Every row comes from one small tree of marks. Brackets hold a mark, then the marks that hang from it, in the order of their numbers. Every link used is in the known rows. Which tree was each row made from?
Known rows
[Q128 [Q468 Q319 Q867] Q514]: [ 1.204  4.709  1.460 -3.854  0.165  1.355 -1.661  2.505 -1.074 -1.628
 -0.315 -1.049  1.310  1.983 -0.299  0.196  4.085 -0.686  1.885]
[Q128 [Q468 Q319 Q577 Q861 Q867] Q514]: [ 1.818 -1.436  0.666 -3.505  0.254  1.489 -1.561  2.804 -0.224 -1.941
 -0.489 -0.483  1.722  1.569 -0.107  0.410  1.421 -3.431  0.867]
[Q508 [Q468 Q319]]: [ 1.302  3.002  2.928 -2.304 -3.768  1.285 -0.095  4.437 -1.332 -0.614
 -0.677 -1.217  0.789  0.989 -0.194 -0.632  2.680  1.283  0.929]
[Q468 Q867]: [ 1.233  6.963  2.344 -1.466 -2.353  1.302  0.188  0.470 -3.825 -0.744
 -0.363 -2.724  0.411  2.050 -0.879 -0.098  3.480  0.331  0.019]
[Q514 [Q128 Q468]]: [ 0.795  3.079  2.096 -0.300 -2.469  0.037  1.040  1.897 -1.919 -0.701
  0.095 -2.461  0.610  2.165 -0.719 -0.342  6.537  2.153  1.158]
[Q861 [Q468 Q319 Q867]]: [ 1.237  6.827  2.336 -0.623 -1.834  1.819  0.142  1.246 -2.593 -1.405
 -0.660 -4.571  0.911  2.325 -1.863  0.054  1.833 -0.456 -0.077]
[Q468 [Q128 Q514] Q319 Q577 Q861 Q867]: [ 2.477 -3.542  0.982 -2.211  0.447  2.662  0.783  3.459 -0.752 -1.401
  0.002  0.102  1.578  1.601  0.046  0.401 -0.834 -4.697  0.919]
[Q577 [Q468 [Q128 Q514] Q867]]: [ 1.491  3.328  1.786 -2.349 -0.209  1.944 -0.018  1.927 -3.277 -0.302
  0.285 -0.994  1.042  2.392 -0.363  0.160  2.782  0.089  0.119]
[Q861 [Q468 Q128 Q319 Q577 Q867]]: [ 2.019  0.321  1.390 -1.070 -1.675  2.100  1.448  2.657 -1.261 -1.626
  0.001 -3.337  1.034  2.222 -1.655  0.244 -0.633 -3.023  0.789]
[Q753 [Q468 Q128 Q319 Q861]]: [ 1.245 -1.809  2.490 -2.757 -3.697  1.629  1.692  6.137  0.302 -1.200
  0.191 -0.320  1.032  1.818 -0.450 -0.040  0.893 -0.128  2.242]
[Q514 [Q128 [Q468 Q867]]]: [ 1.153  5.725  1.897 -0.262 -2.276  0.162  1.349  0.720 -1.748 -0.834
 -0.008 -2.529  0.531  1.967 -0.970 -0.231  5.437  1.091  0.536]
[Q514 [Q128 [Q468 Q319 Q867]]]: [ 1.376  4.675  1.787 -0.300 -2.363  0.417  1.470  1.431 -0.459 -0.870
 -0.069 -1.941  0.715  1.869 -0.276 -0.266  4.462  0.285  0.655]
[Q128 [Q468 Q319 Q577 Q867] Q514]: [ 1.494  0.009  0.823 -3.734  0.114  1.568 -1.782  2.710 -0.679 -1.772
 -0.367 -0.633  1.328  1.901 -0.144  0.250  2.729 -2.245  1.911]
[Q577 Q468]: [ 0.871  2.414  2.454 -1.536 -2.950  0.918 -0.646  1.736 -3.896 -0.016
 -0.221 -2.091  0.742  2.500 -0.054 -0.251  4.063  2.034 -0.798]
[Q577 [Q468 [Q128 Q514] Q319 Q861 Q867]]: [ 2.034  0.726  1.578 -2.181 -0.339  2.144  0.366  2.856 -1.424 -0.588
  0.051 -0.087  1.661  2.017  0.396  0.282  0.157 -1.946 -0.683]
[Q753 [Q468 Q319 Q861]]: [ 0.839 -0.135  2.854 -2.378 -3.732  1.497  0.191  5.088 -0.613 -1.176
 -0.515 -1.079  0.914  1.850 -0.487 -0.184  1.982  0.840  1.439]
[Q468 Q128 Q319 Q577]: [ 1.886 -4.807  1.451 -2.151 -2.603  1.791  1.409  4.360 -0.833 -1.054
  0.373 -0.552  0.911  2.042  0.472 -0.067  0.926 -2.276  1.788]
[Q128 Q514]: [ 0.562  3.288  2.561 -2.102  0.468  2.092 -1.586  2.503 -4.575 -0.725
 -0.386 -2.183  0.908  2.372 -0.822 -0.088  6.378  1.686  1.829]
[Q468 Q128 Q861]: [ 1.605  0.439  2.145 -1.823 -2.482  1.173  1.753  3.318 -2.552 -0.925
  0.376 -1.604  1.110  1.908 -0.565  0.100  1.996 -0.820  0.661]

Which tree is each row?
[ 2.286 -1.216  1.397 -1.134 -2.312  1.704  0.473  1.734 -1.233 -1.185
 -0.685 -1.234  1.123  1.446  0.143  0.107 -0.788 -3.744 -0.943]	[Q468 Q319 Q577 Q861 Q867]
[ 1.153 -3.059  1.034 -3.517  0.096  1.109 -1.992  3.388 -1.847 -1.710
 -0.319 -1.125  1.600  1.893 -0.605  0.295  3.673 -1.455  1.475]	[Q128 [Q468 Q577 Q861] Q514]
[ 1.307 -1.340  1.746 -1.028 -1.802  1.705  0.954  3.132 -2.884 -1.408
  0.200 -4.039  0.919  2.530 -2.145  0.132  1.594 -1.052  1.363]	[Q861 [Q468 Q128 Q577]]
[ 1.447  1.329  1.318 -0.232 -2.204  0.339  1.198  0.926 -1.391 -1.028
 -0.036 -2.137  0.520  1.897 -0.801 -0.208  4.192 -0.387  0.534]	[Q514 [Q128 [Q468 Q577 Q867]]]
[ 1.957  0.298  1.549 -1.452 -2.398  1.795  0.202  1.592 -1.701 -1.121
 -0.522 -1.502  0.666  1.768  0.140 -0.094  0.887 -2.522  0.141]	[Q468 Q319 Q577 Q867]
[ 2.486 -0.799  1.663 -2.318 -3.169  1.445  1.673  3.700 -0.926 -1.018
 -0.187 -0.641  0.985  0.538 -0.969 -0.141 -1.488 -2.676 -0.046]	[Q508 [Q468 Q128 Q577 Q861 Q867]]
[ 0.797  1.825  1.633 -3.483  0.014  0.915 -1.839  3.129 -2.279 -1.542
 -0.283 -1.536  1.583  1.983 -0.825  0.264  4.907  0.153  1.452]	[Q128 [Q468 Q861] Q514]
[ 2.334  1.111  1.613 -1.663 -2.763  1.355  1.530  2.420 -0.963 -0.488
  0.153 -0.544  1.383  1.880  0.536  0.178 -0.946 -2.024 -1.595]	[Q577 [Q468 Q128 Q319 Q861 Q867]]
[ 1.053  0.615  1.566 -3.628 -0.091  1.187 -1.701  3.955 -0.802 -1.583
 -0.350 -0.820  1.830  1.893 -0.024  0.248  3.857 -0.645  1.588]	[Q128 [Q468 Q319 Q861] Q514]
[ 2.128 -1.986  1.155 -2.480  0.438  2.778  0.504  3.317 -1.262 -1.265
  0.171 -0.172  1.137  1.903  0.027  0.215  0.818 -3.446  1.950]	[Q468 [Q128 Q514] Q319 Q577 Q867]
[ 1.116 -1.668  1.677 -1.543  0.717  2.523 -0.204  3.570 -3.349 -1.477
  0.098 -3.625  1.204  2.643 -2.311  0.267  2.773 -0.955  2.213]	[Q861 [Q468 [Q128 Q514] Q577]]
[ 2.009 -0.923  1.153 -0.101 -2.259  0.526  1.558  1.694  0.308 -1.194
 -0.254 -1.368  1.109  1.513 -0.092 -0.087  1.973 -2.126 -0.326]	[Q514 [Q128 [Q468 Q319 Q577 Q861 Q867]]]
[ 1.002  1.996  2.050 -0.345 -2.544  0.272  1.125  2.667 -0.593 -0.794
  0.041 -1.848  0.812  2.076 -0.075 -0.368  5.522  1.325  1.319]	[Q514 [Q128 [Q468 Q319]]]
[ 2.710 -3.095  1.028 -1.742 -2.285  1.815  2.104  2.994 -0.255 -1.317
  0.094 -0.346  1.234  1.456  0.216  0.261 -2.057 -4.805 -0.030]	[Q468 Q128 Q319 Q577 Q861 Q867]
[ 1.546  4.244  2.098 -1.457 -2.843  1.297 -0.175  1.194 -2.258 -0.264
 -0.409 -1.444  0.870  2.186  0.486 -0.145  1.727  0.069 -1.382]	[Q577 [Q468 Q319 Q867]]
[ 1.147  5.861  2.037 -1.382  0.785  2.429  0.379  2.037 -3.608 -1.428
  0.058 -4.115  1.094  2.497 -2.720  0.340  2.851 -0.480  1.450]	[Q861 [Q468 [Q128 Q514] Q867]]
[ 1.469  1.047  1.409 -1.394  0.938  2.655  0.143  2.243 -3.222 -1.623
 -0.002 -3.713  1.111  2.447 -2.533  0.393  1.476 -2.104  1.420]	[Q861 [Q468 [Q128 Q514] Q577 Q867]]
[ 1.750  2.089  1.705 -2.317 -0.371  2.227  0.094  2.702 -1.843 -0.454
  0.219 -0.224  1.262  2.340  0.380  0.131  1.647 -0.767  0.228]	[Q577 [Q468 [Q128 Q514] Q319 Q867]]
[ 2.162 -2.253  1.095 -2.157  0.649  2.417  0.608  2.529 -2.435 -1.293
  0.111 -0.735  1.330  1.675 -0.801  0.411  0.420 -3.782  0.737]	[Q468 [Q128 Q514] Q577 Q861 Q867]
[ 1.756 -5.276  1.409 -2.251  0.381  2.263  0.254  3.999 -2.601 -1.156
  0.204 -0.702  1.439  1.905 -0.520  0.294  1.785 -2.507  1.559]	[Q468 [Q128 Q514] Q577 Q861]
